Known rows, with every step that occurs:
bupa tesi zeput koveg: [  0  32 -36  11  18 -58 -21   9  -9  -1  -3  11  23   0  13   7  32  25
 -10  17  19 -11 -43 -48   7]
vaku tesi binid koveg zeput: [-12   9 -23  14 -45  -4  11  24   8   9 -21  -4  34   9 -24  33  12  17
  32  11  -8  17  43  19  -3]
bovo bupa: [ 34   8  31 -13  31  13   7 -13 -22   4  48 -16   2 -18  18  -1 -45 -39
 -25 -20 -16  30 -29   0  -6]
fulape vuro tesi: [-10 -22 -36  -6   3  55 -58   8 -36 -20 -13  39   7  -5 -10 -42   5  -7
  -1   7 -11 -18  15 -29 -32]
zeput koveg: [ 16  12 -19 -22  15 -13 -17  -8 -21 -22  31  38  -6  -9  33   5 -49  19
   0 -27  28 -25  -2 -48   5]
mesibil tesi binid: [  9 -20  -6   8   5  56  22   4   3  19 -11 -58   5  14 -13  56 -28  13
  11 -16  12  17 -15  67  20]
bovo bupa tesi zeput koveg: [ 18  34 -26  -3  12 -50  -9  -1  -8  17  40 -11  28  -5  15  18  10 -27
 -23  20  -3  32 -73 -26   9]
fulape vuro: [  2 -13   9  -7   7  44 -56   2 -10 -39 -21  34 -17 -23   2 -49 -18  -1
  -3   4 -17   2   8 -10 -33]
zeput bovo: [ 19 -25  56 -18  42  21  -1 -28   2 -27 -26  26 -31 -20  16 -42 -22  -3
   0  -7  19 -49  42 -12  -1]
zeput bovo bupa tesi binid koveg: [ 16  -6  13 -19 -33 -36  23 -10  10  22  -5  11  12   6  -7  -7  21 -40
  -5  22  -3  -3  12  22  12]
koveg mesibil: [ 10 -11  30   5  31  41   7  21  23  24  15   3 -41   1   3 -13 -15  -8
  -3 -39 -20  -3  13 -39 -32]
binid tesi vaku: [-14  -9  17 -14   2  48 -23   3 -30   0 -10 -19 -18  -4  -5  31 -29  29
 -13  -6 -39   7 -23  -2   6]
binid koveg zeput bovo: [-41   2  12   3 -46 -49  14 -17 -25 -46  13  45 -13  -9   2 -49   2  15
  12 -22  -3 -36  73   3 -18]
mesibil tesi binid koveg zeput bovo: [-28 -20 -18   8 -54  11  33  -8   4  -1 -10 -29   0  19 -21  27  -1  13
  27  -9  11  -1  29  80  17]
mesibil tesi zeput bovo bupa: [ -6 -19   6   0  38  42  -7 -33   0 -14  -7 -42 -14  -6  -1  22   3   0
  -1   6  10   2 -39  38  30]
vaku tesi binid koveg: [  9   1 -21   1 -35  21   3  26  -1  19 -29   2  37  11 -27  53  13  20
  27   6 -14  10  36  16  14]
koveg mesibil tesi: [ -5 -30 -13  12  22  68   6  19  24  46  20 -23 -48  12 -11  33   3   3
   9 -44 -22   2   0  -7 -24]
zeput bovo bupa tesi: [ 24 -11  28 -17  17 -13   8 -19   7  20   0  12 -15 -13  10 -20  12 -42
 -13  15   0 -12   0  -9  -7]
koveg zeput: [-21  13  30  23  19 -20  17 -10  -6 -34  24  -9 -23 -24  18 -50 -43   4
   0 -22  16   1  24  -8 -42]
bovo bupa tesi vaku: [ 21  20 -14 -16  24 -15  -8   9   3  29  52 -29  33 -11   6  24  -1 -20
 -36   7 -29  44 -55   6   2]
mesibil tesi zeput: [-12  -8 -11  15  46  49 -12 -14 -21 -18  -8 -46  -6  -4  -3  35  -4  35
  -1 -15   6   3 -38  29  21]
mesibil tesi: [  1 -24 -22   6  28  59  -3  -5 -27  10  11 -25 -22  -3  -2  44 -17  26
   4 -38  -4  -8  -3  24  -1]
mesibil tesi binid koveg: [ -7 -16 -24   4 -39  34  23   7 -19  13  -2 -33  17  24 -23  63  -8  24
  15 -24  -7   9   9  71  27]
bupa tesi binid koveg zeput: [-15  24 -22  25 -60 -71  35  30  -2  25  -5  -6  37  19 -19   2  31   7
   4   9  -4  10  18  21 -13]
vuro tesi binid: [ 16  -7 -11   1  15  36  21  10 -33  16  -9 -22  43  23 -10   4 -21 -11
  -1  -4  20 -16  12   6   9]
fulape zeput bovo bupa tesi vaku: [ 11   2  46 -12   2 -48   0 -28  40 -13   8  15 -16 -25  20 -60   9 -21
 -25  42  14  27  13  34   3]
bupa tesi binid koveg: [  5  15 -20  13 -47 -50  26  32 -12  34 -13   0  42  23 -20  21  33  12
  -2   4 -13   3  11  14   3]

Rows:
[  1   8  11  12  36 -34  -9  -5   6  -2 -41   2   7  -7   1 -26  46  11
 -12  29  14 -27 -15 -25   3]  bupa tesi zeput bovo
[ 13 -14  78  -2  10 -24   8 -37  17 -40 -21  42 -48 -29  26 -84 -16  -6
  -7  18  31 -13  58  16  -8]  fulape zeput bovo
[-10   8  31  11 -18 -51  41 -17  40   1   7 -25  -8  -9   7 -51  -9 -47
   3  27  26  15  11  25 -27]  koveg zeput bovo bupa tesi binid
[-15 -16  -3  20  34  62  -2  13  30  22   4 -38 -38  12 -11  26  14  11
   6 -25 -15  12 -28  -3  -7]  koveg mesibil tesi zeput
[  4  15 -23  -4  39 -14 -20  23   4  15  13 -13  32  -7  -1  15  18  37
 -25   1 -14   3 -22  -7  -2]  bupa tesi vaku
[ 12  -1  12  -4  45  29 -29 -13  14  -9 -36  -7   7 -19  -3  14  24  -4
  10  37   1   2 -12 -19  16]  vaku tesi zeput bovo bupa
[  2  -4 -24   6 -38  26   8  37  24  38 -25   1  21  21 -32  54  26  11
  32   3 -24  15  38   1   2]  vaku tesi binid koveg mesibil
[ 32  -9  33 -17   1 -18  23 -14  28  26 -14  -9   2  -1   1 -13   4 -50
  -9  30   9   3  -5  19   7]  zeput bovo bupa tesi binid
[ 30 -18  52 -28  32  15   6 -34   5  -9   5   9 -27 -20  17 -31 -30 -43
 -11   2   6 -13  10   1   3]  zeput bovo bupa
[ 11  16  17  -4 -11 -52  -6 -20   1 -37  25  52 -27 -20  40 -44 -34  10
  -6   4  38   5  23 -13  -3]  fulape zeput koveg
[ 13   4  62 -11  54   3  -8 -41   4 -45 -19 -15  -3 -20  17 -39 -16 -22
 -17  25  18  -1 -33   6  29]  tesi zeput bovo bupa
[-24   2   2   4 -22  11 -19   1 -22   7 -22   5 -45  13   3  25  -3   7
   5   7 -18  -2 -45 -57   4]  binid tesi zeput koveg mesibil
[ 28  -3  -1   4   9  44   2  21  17  25 -39 -23  22   2 -15  45  -9   8
  22  15   3  16  16   9   6]  vaku tesi binid
[-36  -7 -29  12 -33  15   1  16 -16   6  19   9 -12  20 -22  32  37  31
  10 -39 -40  -6  13   3   4]  binid koveg mesibil tesi zeput
[-38  11 -13   5 -63 -78  19  -7 -21 -14  32  36   1  -3  -6 -35  33  -9
   5  -5 -16 -14  45   2 -23]  binid koveg zeput bovo bupa tesi
[  1  22  -2  22  38 -33 -11  11 -12   2 -19 -12  20  -5   0  -6  36  22
 -19  14   0  -3 -33 -28  -3]  bupa tesi zeput
[-11  10  33  -1 -65 -41  48 -10  12 -19   4 -13  24  10  -6 -23 -25 -28
   9   9   6  21  30  61  11]  tesi binid koveg zeput bovo bupa
[-16  -3  -5  -1 -35   2   6  22 -17   6  29  41 -15  12 -11   0  16  15
   3 -49 -45 -17  46 -25 -17]  binid koveg mesibil
[ -3  -9 -55 -10  -5  20 -11  12  18  30  43  18 -37  14  14  45 -12  13
  17 -37  11 -14 -10 -41  -7]  zeput koveg mesibil tesi
[  3  -8 -48  -8 -20  21   7  18  36  35  26  -5 -20  26   7  54 -23   3
  21 -23  20   3 -16 -14   7]  zeput koveg mesibil tesi binid
[-20 -21 -17  -8  16  47 -64 -14 -20 -47 -47  37   9  -7 -10 -63  24  -9
   0  39   9 -30   3 -23 -12]  fulape vuro tesi zeput bovo
[  2   1  22   1 -49   2  36  27  15  14  -6  -9  19  29 -18  12 -13  -3
   8 -19 -19  15  28  31  12]  tesi binid koveg mesibil
[ -5  23   3  -1  36  -9 -18  -3  14 -31   7   6  -8   0  22  -6 -17  13
  -2  -3  23  -3 -41 -49  16]  tesi zeput koveg mesibil
[  4  28   4  -5  41 -21 -23 -19 -18 -55   2   6  13 -12  29  -8 -30  27
  -8   3  34 -11 -42 -35  29]  tesi zeput koveg
[-17  11 -11  16 -60 -73  36  17  12  19 -21   5  25  19 -18 -14  39  -2
   9  19   6  -7  36  22  -8]  bupa tesi binid koveg zeput bovo
[-22  -3 -56  -8   3  29 -71  -3 -32 -47 -16  41  23  -1  -1 -38  12   1
   1  28  11 -19 -21 -41  -8]  fulape vuro tesi zeput koveg
[ 12  30 -28   1   3 -41  -3  11  18  39  43 -13  11   4   9  17  24 -39
 -20  16 -12  38 -73 -39  -3]  bovo bupa tesi zeput koveg mesibil
